Known rows, with every step that occurs:
Q -> L -> T: .10,-.14,.01,-.02,-.05,.07,-.12,-.08,-.55,.18,-.03,.02,.21,-.14,-.11,-.11,-.07,.10,.23,-.27,.03,-.13,-.26,-.01,-.05,.00,.05,.01,-.06,-.27
K -> J -> M -> T -> L -> Q: -.05,-.07,.08,-.05,-.10,.23,.11,-.20,-.56,.52,.13,-.22,.18,-.06,-.09,-.07,.07,.08,.05,.07,-.04,-.06,-.15,-.04,.13,-.18,.22,.17,.19,-.45
E -> K: .07,-.14,.04,-.05,-.02,.20,-.10,-.09,-.15,.19,.18,-.08,.25,.02,-.11,-.15,-.01,.05,.06,.05,.01,.00,-.12,.11,.06,-.03,-.01,.10,.04,-.30
T -> L -> Q: .00,-.11,-.02,-.07,-.10,.16,-.06,-.04,-.22,.45,.15,-.13,.24,-.06,-.08,-.07,.03,.24,-.12,-.05,-.02,.03,-.09,.04,.24,-.11,.11,-.01,.07,-.34
J -> M -> E -> K -> Q: .13,-.14,.14,-.10,-.13,.36,-.02,-.26,-.32,.10,.38,-.08,.28,.06,-.13,-.20,.21,.01,.01,.06,-.01,-.01,-.04,.04,.31,-.12,-.04,.32,.08,-.44
K -> Q: -.01,-.07,.06,-.08,-.01,.16,.06,-.16,-.05,.24,.18,-.07,.25,.07,-.13,-.12,.37,.31,-.10,-.17,.00,-.12,-.03,.10,.18,-.08,.01,.13,.06,-.32
E -> M -> U -> K -> Q -> L: .12,-.16,.05,-.06,-.02,.31,.22,-.15,-.17,-.03,.21,-.03,.22,.08,-.05,-.08,.10,.38,.07,-.05,-.02,-.24,-.12,.07,.20,.02,.01,.15,-.14,-.43
Q -> K: .00,-.07,-.01,-.02,-.08,.07,-.17,-.14,-.29,.15,.14,-.06,.30,-.05,-.14,-.13,.22,.11,-.07,-.05,.01,-.12,-.10,.06,.11,-.03,-.05,.06,.11,-.28
J -> M -> T -> L -> Q: -.11,-.11,.07,-.06,-.09,.20,.02,-.23,-.38,.56,.17,-.16,.18,-.12,-.08,-.07,.16,.13,.00,.07,.02,-.09,-.20,-.03,.18,-.14,.12,.13,.14,-.37
J -> M -> E: .19,-.09,.13,-.03,-.17,.16,-.12,-.18,-.38,.13,.14,-.07,.24,-.01,-.11,-.15,.18,-.06,.16,-.05,.02,.06,-.18,.02,.45,-.06,-.03,.37,.04,-.34
J -> M -> T: -.04,-.09,.15,-.03,-.01,.12,-.01,-.27,-.28,.35,.09,-.09,.17,-.05,-.11,-.12,.32,.05,.15,.00,.06,-.15,-.24,.02,.12,-.05,.02,.27,.13,-.29
E -> M -> T -> L -> Q -> K: -.14,-.05,-.03,-.06,-.04,.17,-.10,-.22,-.49,.38,.32,-.14,.30,-.18,-.04,-.08,.07,.32,-.36,.11,-.08,-.12,-.12,-.03,-.02,.01,.17,-.08,.19,-.47
E -> M -> T -> L: -.01,-.06,.06,-.04,.04,.09,-.03,-.20,-.42,.39,.17,-.12,.21,-.14,-.04,-.11,-.04,.34,-.10,-.07,-.04,-.05,-.18,.01,.05,.07,.20,-.02,.21,-.41
E -> K -> Q: .01,-.13,.05,-.10,.01,.27,.03,-.16,-.08,.19,.29,-.07,.26,.07,-.13,-.16,.16,.24,-.10,-.01,-.01,-.09,.00,.11,.04,-.09,-.01,.09,.06,-.37
U -> K: -.05,-.10,.05,-.07,-.01,.11,.01,-.04,.02,.11,.09,-.09,.22,.07,-.08,-.09,.33,.19,.20,-.14,.03,-.12,-.15,.08,.21,-.10,-.04,.15,-.08,-.23
K -> E -> M -> T -> L -> Q: -.12,.02,.04,-.07,.16,.26,.06,-.14,-.46,.42,.23,-.17,.24,-.18,-.04,-.04,.03,.29,-.12,.00,-.12,.02,-.12,-.01,.04,.08,.23,-.06,.07,-.45
T -> L: .05,-.10,.02,-.05,-.06,.09,-.08,-.10,-.33,.37,.07,-.12,.23,-.05,-.10,-.11,-.05,.22,.05,-.19,.01,.02,-.11,.06,.22,-.06,.08,.00,.15,-.31
K -> E -> M: .07,.03,.10,-.06,.14,.20,.11,-.10,-.47,.08,.14,-.09,.27,-.08,-.09,-.10,.01,.16,.01,-.08,-.09,.08,-.15,.07,.19,.22,.10,.08,-.02,-.38
E -> K -> Q -> L: .00,-.15,.02,-.06,.01,.33,.05,-.16,-.30,.16,.26,-.02,.26,.06,-.15,-.15,.12,.18,.04,-.06,.01,-.19,-.05,.10,-.06,-.06,.00,-.01,.01,-.41
J -> M -> U -> K -> Q -> L: .08,-.20,.10,-.06,-.10,.31,.26,-.23,-.22,.08,.15,-.06,.17,.10,-.11,-.09,.24,.17,.34,-.05,.08,-.31,-.15,.05,.31,-.14,-.09,.31,-.11,-.36
J -> M: .09,-.11,.14,-.04,-.11,.13,.06,-.20,-.38,.22,.07,-.07,.22,-.02,-.13,-.13,.19,.03,.15,-.01,.05,-.03,-.21,.07,.33,.01,-.01,.28,.05,-.30
J -> M -> E -> K -> Q -> L: .13,-.15,.11,-.07,-.13,.41,.00,-.26,-.56,.07,.33,-.03,.27,.03,-.14,-.18,.13,-.03,.11,.02,.01,-.11,-.10,.02,.19,-.09,-.03,.22,.01,-.50
T -> L -> Q -> K: -.09,-.11,-.08,-.06,-.14,.16,-.16,-.10,-.41,.36,.21,-.13,.31,-.11,-.10,-.08,.06,.21,-.24,.01,-.03,-.04,-.04,.01,.15,-.12,.05,-.08,.14,-.37
M -> J: .13,-.10,.08,-.04,-.05,.09,-.08,-.08,-.07,.36,.11,-.05,.21,.06,-.14,-.10,-.14,.15,.19,-.15,-.01,.04,-.23,.09,.01,-.08,-.07,.22,.00,-.27
J -> M -> U: .27,-.18,.13,.00,-.15,.16,.01,-.21,-.19,.21,.04,-.09,.17,.01,-.12,-.12,-.02,.02,.18,.07,.06,-.03,-.19,.08,.43,-.04,-.07,.37,.05,-.28

Rows:
.03,-.19,.02,-.08,.00,.27,-.03,-.16,-.47,.12,.19,.02,.24,-.07,-.13,-.15,-.05,.18,.06,-.16,.01,-.19,-.12,.02,-.18,-.06,.04,-.04,-.03,-.38	E -> K -> Q -> L -> T
-.10,-.02,.06,-.08,.15,.19,.08,-.02,-.10,.09,.08,-.12,.24,.02,-.11,-.07,.31,.13,.35,-.18,-.01,-.06,-.12,.07,.19,-.05,-.03,.12,-.11,-.25	U -> K -> E
.26,-.05,.14,-.02,-.18,.19,-.01,-.16,-.59,.08,.10,-.14,.23,.05,-.12,-.15,.12,-.12,.26,-.02,-.05,.06,-.14,.00,.41,-.11,.06,.40,.08,-.40	K -> J -> M -> E
.24,-.09,.03,-.02,-.06,.27,-.17,-.05,-.33,.06,.22,-.15,.26,.08,-.10,-.17,-.05,-.09,.13,.03,-.09,.09,-.05,.05,.14,-.14,.06,.20,.09,-.40	M -> E -> K -> J
-.07,-.06,.06,-.02,-.09,.13,-.02,-.32,-.88,.36,.12,-.20,.23,-.12,-.12,-.13,.03,.04,.11,.00,.00,-.17,-.12,-.04,.04,-.15,.13,.10,.35,-.45	Q -> K -> J -> M -> T -> L
-.04,.03,-.01,-.07,.05,.26,.03,-.10,-.52,.08,.28,-.09,.36,-.13,-.10,-.07,.16,.16,-.26,.12,-.13,.01,-.09,.02,.12,.17,.07,.01,-.05,-.43	L -> Q -> K -> E -> M
.01,-.09,.04,-.05,.00,.22,.09,-.15,-.24,.20,.13,-.02,.24,.03,-.14,-.12,.25,.26,-.01,-.23,.02,-.22,-.08,.09,.05,-.04,.02,.03,-.01,-.36	K -> Q -> L
.01,.00,.12,-.10,.13,.22,.16,-.03,-.23,.11,.20,-.09,.25,.03,-.09,-.05,-.14,.21,.33,-.12,-.10,.07,-.23,.06,.06,.07,-.01,.19,-.18,-.38	U -> K -> E -> M -> J
-.13,-.10,.02,-.09,.02,.23,.16,-.11,-.13,.07,.16,-.05,.23,.10,-.11,-.08,.44,.30,.19,-.24,.03,-.30,-.10,.07,.09,-.11,-.02,.06,-.13,-.34	U -> K -> Q -> L
-.06,-.08,-.05,-.05,-.11,.16,-.13,-.10,-.18,.23,.21,-.09,.32,-.04,-.11,-.09,.30,.12,-.22,.09,-.02,-.09,-.09,.04,.11,-.08,-.02,.04,.02,-.31	L -> Q -> K
.18,-.15,.06,-.04,-.05,.17,.07,-.07,.01,.00,.14,-.08,.20,.05,-.02,-.08,.02,.27,.11,.06,-.02,-.08,-.18,.09,.33,.04,-.01,.25,-.10,-.31	E -> M -> U -> K
.16,-.06,.13,-.03,-.12,.16,.15,-.18,-.58,.18,.01,-.13,.21,.03,-.14,-.13,.07,-.04,.21,-.01,-.01,-.01,-.16,.05,.26,-.05,.08,.30,.09,-.36	K -> J -> M
-.14,-.09,.00,-.05,-.01,.14,-.10,-.13,-.10,.56,.16,-.16,.19,-.09,-.06,-.06,.15,.25,-.13,-.04,-.01,-.09,-.14,.00,.02,-.15,.14,-.02,.13,-.33	M -> T -> L -> Q
.10,-.12,.14,-.05,.03,.26,.15,-.14,-.21,.07,.07,-.13,.17,.01,-.11,-.07,.09,-.02,.49,.01,.05,-.07,-.17,.06,.42,-.06,-.11,.37,-.08,-.27	J -> M -> U -> K -> E
-.06,.01,-.04,-.09,.02,.26,.01,-.11,-.72,.22,.29,-.14,.36,-.20,-.08,-.06,-.08,.24,-.28,.05,-.13,.07,-.05,-.01,.16,.11,.14,-.12,.09,-.49	T -> L -> Q -> K -> E -> M
.22,-.13,.03,-.01,-.24,.26,.05,-.19,-.47,.17,.16,-.16,.24,.00,-.12,-.09,.01,-.06,-.03,.30,-.03,-.09,-.09,.02,.30,-.14,.00,.31,.08,-.40	L -> Q -> K -> J -> M -> U
.14,.02,.13,-.06,.10,.21,.09,-.09,-.37,.22,.18,-.06,.25,-.03,-.12,-.08,-.28,.17,.14,-.11,-.12,.16,-.23,.07,.03,.16,.03,.18,-.05,-.40	K -> E -> M -> J
.14,-.03,.03,-.04,-.24,.26,-.08,-.17,-.66,.09,.25,-.15,.32,-.02,-.12,-.12,.23,-.14,-.05,.17,-.09,.00,-.07,-.04,.34,-.16,.04,.30,.06,-.45	L -> Q -> K -> J -> M -> E
-.17,.06,.02,-.06,.16,.25,-.02,-.18,-.39,.22,.31,-.12,.31,-.18,-.08,-.07,.28,.18,-.24,.14,-.12,-.09,-.13,-.01,-.06,.11,.10,.01,.03,-.41	L -> Q -> K -> E -> M -> T
.35,-.19,.12,-.01,-.14,.31,.06,-.17,-.43,.13,.12,-.15,.17,.06,-.12,-.15,-.29,-.14,.29,.25,.00,-.01,-.12,.08,.22,-.12,.01,.36,.11,-.40	E -> K -> J -> M -> U
-.14,.03,.02,-.05,.16,.17,-.06,-.25,-.73,.27,.24,-.15,.30,-.24,-.08,-.10,-.01,.27,-.10,-.07,-.08,-.05,-.10,-.02,-.05,.12,.14,-.10,.26,-.45	Q -> K -> E -> M -> T -> L
.18,-.04,.08,-.02,-.21,.18,-.12,-.22,-.77,.01,.16,-.13,.30,-.02,-.14,-.16,.16,-.15,.07,.03,-.04,-.02,-.09,-.02,.32,-.12,.01,.31,.16,-.43	Q -> K -> J -> M -> E
.19,-.13,.03,-.01,-.05,.17,.06,-.01,.00,.06,.02,-.17,.16,.14,-.07,-.08,.05,.11,.36,-.02,-.01,-.10,-.10,.09,.24,-.18,.00,.27,-.05,-.28	M -> U -> K -> J
-.13,-.09,.06,-.12,.02,.18,.14,-.11,.10,.12,.19,-.09,.24,.13,-.10,-.09,.51,.34,.07,-.21,.02,-.20,-.03,.09,.21,-.15,-.03,.15,-.05,-.29	U -> K -> Q
-.20,-.08,-.07,-.05,-.04,.13,-.20,-.18,-.27,.47,.24,-.14,.26,-.14,-.08,-.08,.21,.23,-.22,.03,-.02,-.15,-.09,-.02,-.04,-.16,.08,-.08,.21,-.36	M -> T -> L -> Q -> K
-.25,.00,-.05,-.06,.11,.21,-.14,-.18,-.40,.45,.25,-.17,.28,-.19,-.10,-.06,.18,.18,-.09,-.02,-.05,-.12,-.05,-.03,-.08,-.10,.08,-.11,.18,-.38	M -> T -> L -> Q -> K -> E
.03,-.11,.14,-.03,-.01,.26,.04,-.24,-.50,.25,.16,-.17,.18,.00,-.12,-.15,.05,-.10,.23,.18,.00,-.10,-.18,.03,-.07,-.12,.09,.27,.19,-.41	E -> K -> J -> M -> T
-.05,-.04,.09,-.01,-.06,.13,-.01,-.31,-.63,.23,.11,-.15,.23,-.07,-.14,-.14,.27,-.03,.12,.07,.00,-.21,-.16,-.01,.02,-.11,.06,.25,.24,-.38	Q -> K -> J -> M -> T
.00,-.08,.00,-.07,-.23,.23,.06,-.19,-.85,.30,.17,-.19,.29,-.06,-.12,-.09,-.03,.03,-.09,.12,-.05,-.03,-.06,-.03,.24,-.17,.13,.09,.18,-.47	T -> L -> Q -> K -> J -> M
-.08,-.09,.04,-.03,.03,.07,-.14,-.17,-.23,.49,.10,-.13,.18,-.09,-.08,-.11,.10,.26,.07,-.18,.03,-.10,-.14,.03,.02,-.10,.11,.01,.24,-.31	M -> T -> L
.02,.03,.04,-.05,.10,.18,.00,-.15,-.64,.00,.21,-.07,.35,-.15,-.12,-.11,.07,.15,-.10,-.02,-.09,.02,-.09,.04,.10,.22,.04,.02,.06,-.40	Q -> K -> E -> M
.12,-.14,.07,-.09,-.01,.25,.20,-.15,.08,.00,.25,-.09,.22,.11,-.04,-.09,.21,.41,-.03,.00,-.03,-.15,-.06,.10,.32,-.01,.00,.24,-.07,-.37	E -> M -> U -> K -> Q
-.18,-.11,.02,-.06,-.12,.18,-.09,-.31,-.57,.47,.24,-.15,.26,-.17,-.10,-.09,.18,.11,-.12,.12,.02,-.17,-.15,-.06,.10,-.14,.07,.08,.22,-.41	J -> M -> T -> L -> Q -> K
.00,-.03,-.05,-.04,-.11,.19,-.03,-.06,-.37,.17,.16,-.15,.31,.00,-.12,-.09,.20,.07,-.17,.10,-.08,-.09,-.04,.03,.09,-.12,.07,.06,.04,-.37	L -> Q -> K -> J
.20,-.15,.12,-.05,-.16,.27,-.16,-.19,-.42,.10,.25,-.08,.26,.00,-.12,-.19,.00,-.14,.15,.12,.00,.08,-.16,.04,.31,-.07,-.04,.32,.06,-.39	J -> M -> E -> K
.03,-.09,.13,-.07,-.11,.18,.23,-.13,-.44,.07,.03,-.17,.21,.09,-.10,-.09,.23,.00,.42,-.03,.00,-.10,-.18,.04,.31,-.15,.04,.33,-.03,-.34	U -> K -> J -> M
